Every row comes from one small tree of marks. The marks that hang from a mark follow it in brackets, in the order of their numbers. Every link used is in the known rows. Which tree was each row made from?
Known rows:
j785[j276]: 55 118 -101 -50 -26 100 32 52 -104 99 -104 37 73 -45 -47 49 222 217 -129
 -139 -128 -256 -58
j532[j229[j276 j785[j120]]]: -110 95 -163 -98 379 101 -110 111 85 72 -448 19 283 51 -16 -118 -155
 -155 44 -281 -25 -217 4
j276[j785[j120[j455 j532]]]: 20 139 -143 -74 -201 -164 281 27 -25 80 34 207 -402 -3 -344 113 -35 276
 133 79 -165 109 -260
j120[j276 j455[j785]]: -16 202 -135 37 -174 -350 240 1 -287 40 135 191 -138 32 -141 163 -180
 530 -169 -355 136 50 -348
j785[j120 j276]: -50 171 -160 11 -81 213 16 53 73 153 -96 36 82 -58 -98 75 353 259 91 -84
 -186 -113 -189
j229[j276[j120[j455]]]: 5 146 -264 -212 69 -153 143 212 -164 -98 -155 -31 -110 -30 -78 178 -352
 22 -77 -141 -3 -291 -34
j120[j455]: 89 94 -170 -100 -131 -240 182 92 -218 -16 -49 3 -153 -1 -150 69 -285 179
 -352 -169 0 -55 2
j455[j229[j785] j276 j532]: 4 35 -80 412 291 -329 -42 189 -275 87 110 86 432 -216 109 100 -178 -277
 -276 -677 75 -229 -37
j785[j120[j455] j276 j532[j229]]: -2 166 -147 97 -301 127 193 -158 180 85 -116 -72 -63 9 -324 157 277 116
 154 0 -60 -4 -47
j532[j229]: 213 -44 -90 -204 18 -179 22 10 -175 157 -185 -61 83 118 -89 108 -52 62
 -287 -189 14 -140 -55
j455[j532 j785]: 145 49 -79 221 33 -259 94 184 -272 172 327 192 267 -125 -70 208 -69 -2
 -247 -346 60 -131 -362
j532[j229[j785[j276 j455]]]: -155 140 -165 55 145 197 -80 -82 78 127 -238 -37 151 -47 -87 -119 54 8
 -14 -158 22 -196 232
j785[j120 j276 j455]: -189 249 -238 161 -137 315 -40 31 171 187 -71 6 57 -147 -155 20 285 313
 118 -17 -216 11 -40
j120[j276[j785] j455 j532[j229]]: 69 22 -52 -237 -356 -349 328 -79 -237 121 -62 187 -463 186 -320 196 -58
 556 50 -4 -62 80 -202
j229[j785[j276]]: -72 161 -98 -33 211 138 37 31 -49 34 -171 86 130 -93 23 -107 136 109 -58
 -224 -41 -311 84
j532[j229[j785[j455]]]: -42 84 -174 -34 188 -29 -28 -35 -26 122 -226 -51 124 -24 -90 -115 -217 2
 -197 -196 66 -68 229
j532[j229[j785[j120 j276 j455]]]: -255 193 -212 106 95 314 -89 -85 255 178 -240 -33 174 -53 -124 -98 191
 38 204 -89 -38 -56 98
j229[j276]: 61 97 -134 -101 201 -8 -44 228 -185 31 -277 66 160 -34 -14 -7 -186 79
 -254 -264 -158 -294 -4
j785[j276[j120] j532]: 124 205 -136 -83 -77 135 264 -45 7 72 23 -13 4 -159 -141 250 468 271 193
 33 -129 -266 -64
j229[j276 j785[j532]]: 9 212 -80 51 370 111 103 100 -45 -47 -303 121 237 -169 -61 -148 -118 17
 -83 -273 -116 -297 219
j455[j276[j532[j229]] j785]: 149 -14 55 3 253 -553 124 71 -193 197 74 133 186 54 -32 365 24 -224 -57
 -467 169 -310 -348
j455[j229[j785[j120]] j532]: -68 45 -183 356 110 -96 86 93 -69 120 49 63 346 -164 -2 57 -36 -96 -98
 -400 80 2 -49
j276[j785[j120 j455]]: -74 186 -197 17 -79 144 196 67 82 180 -11 128 -116 -137 -164 -70 142 301
 179 26 -255 88 -174
j532[j229[j276 j785[j120 j455]]]: -244 169 -238 58 319 215 -177 94 176 107 -415 -21 262 -42 -76 -172 -234
 -104 80 -215 -63 -91 151
j532[j229[j785]]: 89 1 -101 -186 250 -137 36 -14 -125 87 -266 -15 146 74 -29 -62 -141 -57
 -226 -262 102 -199 86

Which tree is each row?
-84 55 -111 394 115 16 48 53 -151 78 36 70 366 -190 58 34 99 -118 -149
 -412 72 -268 77 -> j455[j229[j785[j276]] j532]
-193 237 -256 93 132 136 21 53 117 113 -129 54 98 -164 -116 -136 -77 183
 17 -142 -78 90 98 -> j229[j785[j120 j455]]
-66 141 -53 111 -66 -259 368 5 -101 17 149 196 -118 -48 -149 265 64 50
 21 -190 154 -249 -179 -> j120[j455[j785[j276[j532]]]]
-165 212 -156 21 155 258 30 31 134 73 -177 90 150 -98 -32 -96 264 144
 159 -151 -90 -159 -52 -> j229[j785[j120 j276]]
-177 105 -163 448 70 127 41 47 33 125 32 72 382 -196 9 48 237 -76 72
 -346 23 -119 -60 -> j455[j229[j785[j120 j276]] j532]
-59 201 -184 166 14 236 -35 12 200 168 -301 -55 208 -89 -255 34 22 68
 111 -75 -215 19 99 -> j785[j120 j455 j532[j229[j276]]]
-11 143 -94 -75 136 67 59 173 9 131 -190 259 -84 -36 -194 22 58 190 216
 -17 -326 -128 -261 -> j229[j276[j785[j120[j532]]]]
-135 69 -170 322 -189 -349 289 66 -336 -10 80 109 50 -99 -39 117 -290
 306 -239 -460 168 66 58 -> j120[j276 j455[j229[j785] j532]]
18 128 -75 -163 -349 -303 391 12 -276 56 36 283 -499 37 -295 159 -51 711
 37 -8 -163 90 -196 -> j120[j276[j785] j455 j532]
168 -68 -52 -340 116 -499 239 138 -166 154 -20 -39 -8 42 -21 502 119
 -125 107 -195 53 -353 -160 -> j455[j276[j120 j532[j229]]]
-23 106 -66 57 29 -314 137 202 -128 158 30 76 -1 -172 -81 242 -33 94 -95
 -242 -132 -144 83 -> j785[j455[j276[j532]]]
-86 227 -157 353 376 142 59 -25 93 -10 -321 57 365 -178 -38 -111 -6 -60
 52 -418 -26 -115 110 -> j455[j229[j276 j785[j120 j532]]]
159 231 -101 203 -40 -244 295 -90 -142 0 185 132 -31 -90 -253 128 -144
 121 -191 -270 122 -20 -194 -> j120[j455[j785[j532]]]
165 169 -155 -184 -158 -147 594 -30 -88 -50 123 70 -358 -121 -237 173 82
 221 209 98 -75 -118 -139 -> j276[j120[j455] j785[j532]]
-13 58 -81 -104 210 92 -23 -58 -4 91 -274 -16 184 40 -8 -70 135 -47 -55
 -214 47 -319 84 -> j532[j229[j785[j276]]]
58 67 -177 102 51 -615 483 -72 -224 -19 225 70 -119 -24 -81 469 -146 -77
 -16 -337 413 -161 -243 -> j276[j120[j455[j229 j785]] j532]
172 15 -220 -290 -172 -416 150 -45 -163 71 -16 -94 -307 142 -315 410
 -226 92 -87 21 138 -62 -81 -> j276[j120[j455 j532[j229]]]
42 174 -209 -2 -147 198 144 -155 134 166 -48 -140 20 -114 -228 233 389
 155 234 95 -64 -165 94 -> j785[j276[j120] j455 j532[j229]]
45 57 -102 509 277 -211 -62 181 -285 103 126 166 502 -135 47 155 -239
 -243 -281 -629 127 -264 -292 -> j455[j229[j276] j532 j785]
-74 158 -218 265 -13 66 162 -54 43 166 -30 71 -2 -135 -103 -45 126 185
 98 -172 -106 125 -156 -> j276[j785[j120 j455[j229]]]
-2 253 -249 337 -88 158 182 -192 57 97 49 -102 94 -247 -145 226 377 205
 142 -103 -6 -114 110 -> j785[j276[j120] j455[j229] j532]
107 57 -114 -223 351 -385 -80 41 -121 136 -71 2 47 21 -98 289 -78 -131
 64 -288 96 -281 -111 -> j455[j276[j120[j532[j229[j785]]]]]
33 30 -70 -383 201 -157 489 252 -118 19 -128 195 -166 -70 -2 229 110 44
 340 39 -159 -459 -124 -> j229[j276[j120 j532 j785]]
54 139 -121 345 434 -177 -96 35 -227 45 -97 123 386 -34 69 41 -218 -151
 -288 -639 159 -279 -257 -> j455[j229[j276] j785]
